Known rows, with every way that one mark hangs from another:
k_140{k_268{k_856{k_259}} k_305 k_339{k_951{k_222}}}: [-0.04  0.06 -0.26  0.31  0.11 -0.19 -0.01 -0.15  0.08  0.06  0.00  0.33
 -0.02  0.06  0.03 -0.09 -0.07 -0.63  0.00  0.11 -0.01  0.21  0.29 -0.55
  0.16 -0.18]
k_158{k_856{k_268}}: [-0.07 -0.25 -0.28  0.30 -0.05 -0.04  0.21  0.03  0.12 -0.01 -0.04  0.19
 -0.27 -0.12 -0.10 -0.02 -0.03  0.03  0.07 -0.11 -0.04  0.06 -0.06 -0.01
  0.11 -0.10]
k_339{k_951}: [ 0.02 -0.10 -0.04  0.22  0.02 -0.26  0.07 -0.01  0.14  0.10  0.01  0.18
 -0.08 -0.04  0.06  0.02  0.03 -0.16  0.12 -0.05 -0.09  0.19  0.16 -0.23
 -0.07 -0.02]
k_305{k_140{k_268{k_856{k_259}}}}: [-0.10  0.00 -0.29  0.29  0.01 -0.10  0.02 -0.06  0.27 -0.04 -0.10  0.27
 -0.27 -0.08  0.11 -0.01  0.05 -0.40  0.07  0.03 -0.13  0.08 -0.01 -0.35
  0.08 -0.20]
k_856{k_158 k_259 k_268}: [-0.16 -0.32 -0.35  0.30  0.23  0.13  0.35  0.03  0.09 -0.05 -0.05  0.26
 -0.39 -0.05 -0.15 -0.03  0.16 -0.13  0.12  0.07 -0.04 -0.14 -0.09 -0.15
  0.08 -0.15]
k_305{k_140}: [-0.06 -0.01 -0.16  0.23 -0.07 -0.17  0.03 -0.03  0.26  0.00 -0.08  0.19
 -0.23 -0.08  0.08  0.09  0.09 -0.27  0.12  0.01 -0.10  0.12 -0.02 -0.23
 -0.02 -0.12]
k_305{k_140{k_268{k_856{k_259}} k_339{k_951}}}: [-0.09  0.05 -0.21  0.29  0.03 -0.17 -0.06 -0.12  0.23  0.05 -0.09  0.36
 -0.21 -0.04  0.06  0.02  0.05 -0.52  0.11  0.04 -0.09  0.09  0.09 -0.43
  0.05 -0.15]
k_158{k_453 k_856{k_259}}: [-0.09 -0.30 -0.26  0.28 -0.07  0.12  0.33  0.05  0.24 -0.04  0.08  0.22
 -0.32 -0.15 -0.14 -0.01 -0.04  0.07 -0.05 -0.02  0.02 -0.05 -0.06  0.10
  0.05 -0.08]
k_259{k_856}: [-0.07 -0.15 -0.15  0.22 -0.03 -0.12  0.25 -0.04  0.14  0.04 -0.05  0.18
 -0.20 -0.13 -0.05  0.02  0.13 -0.12  0.14  0.05 -0.04  0.02 -0.10 -0.14
  0.07 -0.14]
k_41{k_951}: [-0.04 -0.09 -0.09  0.22 -0.11 -0.22  0.07 -0.01  0.21  0.02 -0.08  0.09
 -0.17 -0.12  0.08  0.02  0.03 -0.08  0.16 -0.08 -0.08  0.30  0.13 -0.09
 -0.11 -0.09]
k_158{k_453 k_856{k_259 k_268}}: [-0.13 -0.35 -0.37  0.30  0.01  0.16  0.36  0.08  0.19 -0.06  0.05  0.26
 -0.35 -0.11 -0.20 -0.02 -0.04  0.09 -0.04 -0.07  0.00 -0.07 -0.13  0.12
  0.08 -0.10]
k_140{k_268{k_856{k_158}} k_305 k_339{k_951{k_222}}}: [ 0.00  0.00 -0.25  0.33  0.11 -0.20 -0.05 -0.22  0.05  0.08  0.07  0.31
  0.02  0.05  0.05 -0.12 -0.06 -0.65 -0.01  0.13  0.00  0.18  0.31 -0.55
  0.18 -0.17]
k_453{k_158{k_856}}: [-0.04 -0.28 -0.18  0.26 -0.16 -0.03  0.17  0.04  0.20  0.01  0.06  0.05
 -0.24 -0.23 -0.06 -0.03 -0.01  0.03 -0.04 -0.09 -0.05  0.10  0.06  0.02
  0.05 -0.03]
k_339{k_140{k_268{k_856{k_259}} k_305} k_951{k_41}}: [-0.02 -0.04 -0.23  0.25  0.18 -0.22 -0.08 -0.17  0.19  0.13 -0.03  0.32
  0.04 -0.01  0.17 -0.06  0.01 -0.43 -0.07 -0.04 -0.18  0.35  0.15 -0.49
 -0.02 -0.19]
k_140{k_268 k_305 k_339}: [-0.09  0.08 -0.28  0.31 -0.09 -0.21 -0.04 -0.17  0.03  0.06 -0.02  0.36
 -0.05  0.03  0.00 -0.02 -0.03 -0.54  0.02  0.08  0.05  0.13  0.18 -0.34
  0.13 -0.20]
k_140{k_268 k_305}: [-0.06  0.02 -0.34  0.30 -0.06 -0.16  0.03 -0.07  0.09 -0.02 -0.03  0.27
 -0.04 -0.01  0.09 -0.07 -0.04 -0.38 -0.05  0.03 -0.03  0.16  0.13 -0.31
  0.14 -0.23]
k_140{k_339}: [-0.05 -0.05 -0.04  0.24 -0.10 -0.22  0.06 -0.11  0.07  0.11 -0.01  0.23
 -0.20 -0.01 -0.06  0.10  0.05 -0.31  0.20  0.06  0.05  0.11  0.10 -0.15
 -0.01 -0.04]
k_339{k_140{k_268{k_856} k_305} k_951{k_41 k_222}}: [ 0.05 -0.01 -0.23  0.21  0.16 -0.27 -0.11 -0.18  0.18  0.12 -0.03  0.23
  0.11  0.03  0.25 -0.06 -0.05 -0.48 -0.07 -0.02 -0.21  0.47  0.26 -0.55
 -0.02 -0.16]
k_268{k_856{k_158{k_453} k_259}}: [-0.06 -0.31 -0.20  0.31  0.18  0.08  0.30 -0.04  0.19 -0.02  0.15  0.15
 -0.33 -0.11 -0.05 -0.08  0.05 -0.20  0.05  0.15 -0.02 -0.03 -0.03 -0.20
  0.11 -0.12]
k_268{k_856}: [ 0.00 -0.16 -0.11  0.28  0.06 -0.14  0.14 -0.04  0.16  0.02  0.08  0.09
 -0.22 -0.08  0.04 -0.05 -0.01 -0.22  0.13  0.06 -0.06  0.17  0.01 -0.23
  0.10 -0.09]
k_339{k_140 k_951}: [ 0.02 -0.09 -0.06  0.19  0.09 -0.28  0.01 -0.13  0.18  0.16 -0.08  0.18
 -0.09 -0.03  0.11  0.03  0.05 -0.21  0.07 -0.04 -0.13  0.23  0.06 -0.31
 -0.10 -0.06]
k_158{k_453}: [-0.04 -0.19 -0.16  0.22 -0.08 -0.06  0.19  0.00  0.17  0.00  0.13  0.16
 -0.19 -0.05 -0.02  0.04  0.00 -0.09  0.03  0.02  0.00  0.07  0.00  0.01
 -0.04 -0.05]
k_339{k_140}: [-0.03 -0.10 -0.13  0.21  0.00 -0.19  0.07 -0.13  0.17  0.09 -0.10  0.13
 -0.20 -0.05  0.08  0.05  0.06 -0.19  0.08  0.01 -0.09  0.18 -0.06 -0.20
 -0.03 -0.12]
k_140{k_268 k_305 k_339{k_951}}: [-0.05  0.09 -0.23  0.30 -0.02 -0.27 -0.08 -0.17  0.04  0.11 -0.01  0.39
  0.03  0.05  0.02 -0.03 -0.04 -0.55  0.01  0.04  0.02  0.16  0.26 -0.42
  0.08 -0.16]
k_339{k_140{k_268{k_856{k_259}}} k_951{k_41 k_222}}: [ 0.03 -0.06 -0.19  0.20  0.17 -0.22 -0.05 -0.15  0.20  0.11 -0.08  0.25
 -0.02  0.00  0.23 -0.04 -0.02 -0.41  0.01 -0.03 -0.25  0.41  0.22 -0.48
 -0.06 -0.12]
k_222{k_951}: [ 0.06 -0.03 -0.15  0.17 -0.05 -0.20  0.10 -0.03  0.11  0.00  0.00  0.24
 -0.03 -0.01  0.11  0.08  0.09 -0.13  0.14 -0.02 -0.06  0.16  0.00 -0.04
 -0.02  0.03]

Rows:
[ 0.00 -0.29 -0.17  0.30  0.12  0.00  0.21 -0.09  0.16  0.01  0.19  0.11
 -0.25 -0.10 -0.01 -0.08  0.02 -0.21  0.07  0.11 -0.01  0.03 -0.01 -0.19
  0.11 -0.09]  k_268{k_856{k_158{k_453}}}
[-0.07  0.04 -0.28  0.34  0.00 -0.19 -0.03 -0.19  0.04  0.05  0.04  0.33
 -0.07  0.02  0.01 -0.08 -0.06 -0.59  0.02  0.11  0.04  0.15  0.16 -0.41
  0.21 -0.21]  k_140{k_268{k_856} k_305 k_339}
[ 0.02 -0.02  0.00  0.20 -0.03 -0.29  0.02 -0.11  0.08  0.14 -0.01  0.21
 -0.09  0.03  0.00  0.08  0.01 -0.35  0.19  0.04 -0.01  0.22  0.25 -0.27
 -0.06  0.01]  k_140{k_339{k_951{k_222}}}
[-0.08 -0.29 -0.20  0.26 -0.12  0.03  0.23  0.07  0.22 -0.01  0.03  0.08
 -0.29 -0.23 -0.09 -0.03  0.01  0.03 -0.05 -0.06 -0.04  0.06  0.04  0.01
  0.04 -0.04]  k_453{k_158{k_856{k_259}}}
[-0.05  0.04 -0.08  0.22 -0.05 -0.25 -0.08 -0.10  0.22  0.10 -0.05  0.30
 -0.14 -0.03  0.05  0.14  0.10 -0.40  0.16 -0.01 -0.09  0.18  0.11 -0.30
 -0.09 -0.07]  k_305{k_140{k_339{k_951{k_41}}}}
[-0.11 -0.32 -0.27  0.28 -0.06  0.06  0.25  0.09  0.19 -0.03  0.01  0.11
 -0.31 -0.21 -0.13 -0.04  0.02  0.04 -0.03 -0.10 -0.06  0.03 -0.01  0.02
  0.06 -0.05]  k_453{k_158{k_856{k_259 k_268}}}
[-0.17 -0.38 -0.39  0.30  0.22  0.21  0.39  0.04  0.12 -0.06  0.04  0.28
 -0.38 -0.04 -0.19 -0.02  0.13 -0.10  0.05  0.07 -0.01 -0.19 -0.12 -0.06
  0.05 -0.13]  k_856{k_158{k_453} k_259 k_268}
[ 0.01 -0.03 -0.22  0.27  0.16 -0.25 -0.06 -0.18  0.16  0.12 -0.04  0.25
  0.00 -0.01  0.15 -0.09 -0.03 -0.40 -0.05 -0.01 -0.13  0.25  0.10 -0.50
  0.05 -0.18]  k_339{k_140{k_268{k_856} k_305} k_951}
[-0.03  0.05 -0.22  0.32  0.06 -0.25 -0.12 -0.19  0.06  0.12  0.08  0.39
  0.07  0.03  0.06 -0.07 -0.06 -0.62  0.01  0.04 -0.02  0.27  0.29 -0.48
  0.11 -0.17]  k_140{k_268{k_856} k_305 k_339{k_951{k_41}}}
[-0.02  0.03 -0.07  0.23  0.00 -0.29 -0.05 -0.12  0.07  0.16  0.08  0.30
  0.06  0.03 -0.02  0.08  0.03 -0.43  0.07  0.03  0.03  0.28  0.26 -0.32
 -0.04 -0.08]  k_140{k_305 k_339{k_951{k_41}}}
[-0.02  0.10 -0.23  0.26 -0.02 -0.28 -0.12 -0.17  0.04  0.10  0.00  0.38
  0.11  0.07  0.09 -0.01 -0.05 -0.60  0.00  0.03 -0.03  0.32  0.38 -0.45
  0.04 -0.14]  k_140{k_268 k_305 k_339{k_951{k_41 k_222}}}
[ 0.07 -0.08 -0.05  0.16  0.02 -0.28  0.02 -0.01  0.15  0.09  0.02  0.16
  0.04  0.00  0.16  0.06  0.01 -0.24  0.10 -0.06 -0.16  0.41  0.32 -0.29
 -0.14  0.00]  k_339{k_951{k_41 k_222}}
[ 0.04 -0.03 -0.17  0.17  0.07 -0.28 -0.10 -0.16  0.17  0.13 -0.11  0.25
  0.04  0.01  0.25  0.01 -0.01 -0.38  0.02 -0.07 -0.24  0.43  0.25 -0.42
 -0.11 -0.10]  k_339{k_140{k_268} k_951{k_41 k_222}}
[-0.08  0.08 -0.19  0.26 -0.06 -0.23 -0.11 -0.13  0.20  0.07 -0.12  0.36
 -0.16 -0.02  0.08  0.07  0.05 -0.49  0.12  0.00 -0.09  0.11  0.11 -0.37
  0.00 -0.13]  k_305{k_140{k_268 k_339{k_951}}}
[-0.08 -0.34 -0.33  0.29 -0.05  0.08  0.27  0.04  0.16 -0.03  0.09  0.23
 -0.27 -0.11 -0.15 -0.02 -0.07  0.09 -0.03 -0.10  0.00 -0.01 -0.10  0.13
  0.08 -0.07]  k_158{k_453 k_856{k_268}}
[-0.06  0.05 -0.18  0.28  0.00 -0.22 -0.13 -0.15  0.22  0.08 -0.05  0.37
 -0.13 -0.04  0.10  0.04  0.04 -0.54  0.11  0.00 -0.12  0.18  0.13 -0.41
  0.01 -0.14]  k_305{k_140{k_268{k_856} k_339{k_951{k_41}}}}
[-0.10  0.08 -0.22  0.27 -0.11 -0.19 -0.08 -0.13  0.20  0.03 -0.13  0.34
 -0.22 -0.04  0.06  0.07  0.06 -0.48  0.12  0.02 -0.07  0.08  0.05 -0.31
  0.03 -0.16]  k_305{k_140{k_268 k_339}}
[-0.12 -0.26 -0.31  0.31  0.01  0.05  0.30  0.07  0.15 -0.04 -0.09  0.23
 -0.35 -0.12 -0.15 -0.02  0.00  0.04  0.06 -0.08 -0.04  0.00 -0.08 -0.02
  0.11 -0.13]  k_158{k_856{k_259 k_268}}
[-0.11 -0.28 -0.28  0.26  0.11  0.01  0.32 -0.06  0.08  0.02 -0.04  0.23
 -0.26 -0.12 -0.13 -0.03  0.18 -0.12  0.14  0.05 -0.04 -0.11 -0.16 -0.14
  0.13 -0.17]  k_259{k_856{k_158 k_268}}
[-0.07 -0.12 -0.34  0.29  0.13 -0.04  0.08 -0.18  0.18  0.03 -0.02  0.24
 -0.17 -0.04  0.07 -0.09  0.01 -0.38 -0.09  0.09 -0.07  0.09 -0.04 -0.35
  0.12 -0.24]  k_339{k_140{k_268{k_856{k_158{k_453} k_259}} k_305}}
[ 0.01  0.04 -0.08  0.21  0.00 -0.30 -0.04 -0.12  0.07  0.14  0.06  0.25
  0.09  0.06  0.02  0.08  0.00 -0.46  0.06  0.06  0.01  0.34  0.33 -0.37
 -0.04 -0.06]  k_140{k_305 k_339{k_951{k_41 k_222}}}
[-0.11 -0.32 -0.30  0.26  0.11  0.06  0.35 -0.05  0.10  0.01  0.03  0.24
 -0.26 -0.11 -0.16 -0.03  0.16 -0.10  0.10  0.05 -0.02 -0.15 -0.18 -0.07
  0.11 -0.15]  k_259{k_856{k_158{k_453} k_268}}
[-0.10 -0.36 -0.34  0.29  0.13  0.09  0.27 -0.02  0.07 -0.03  0.11  0.23
 -0.27 -0.04 -0.12 -0.03  0.07 -0.11  0.07  0.03 -0.01 -0.10 -0.08 -0.04
  0.06 -0.09]  k_856{k_158{k_453} k_268}
[ 0.00  0.00 -0.22  0.25  0.09 -0.27 -0.06 -0.17  0.15  0.13 -0.09  0.27
  0.02  0.00  0.15 -0.05  0.00 -0.37 -0.05 -0.03 -0.13  0.24  0.12 -0.44
  0.00 -0.17]  k_339{k_140{k_268 k_305} k_951}
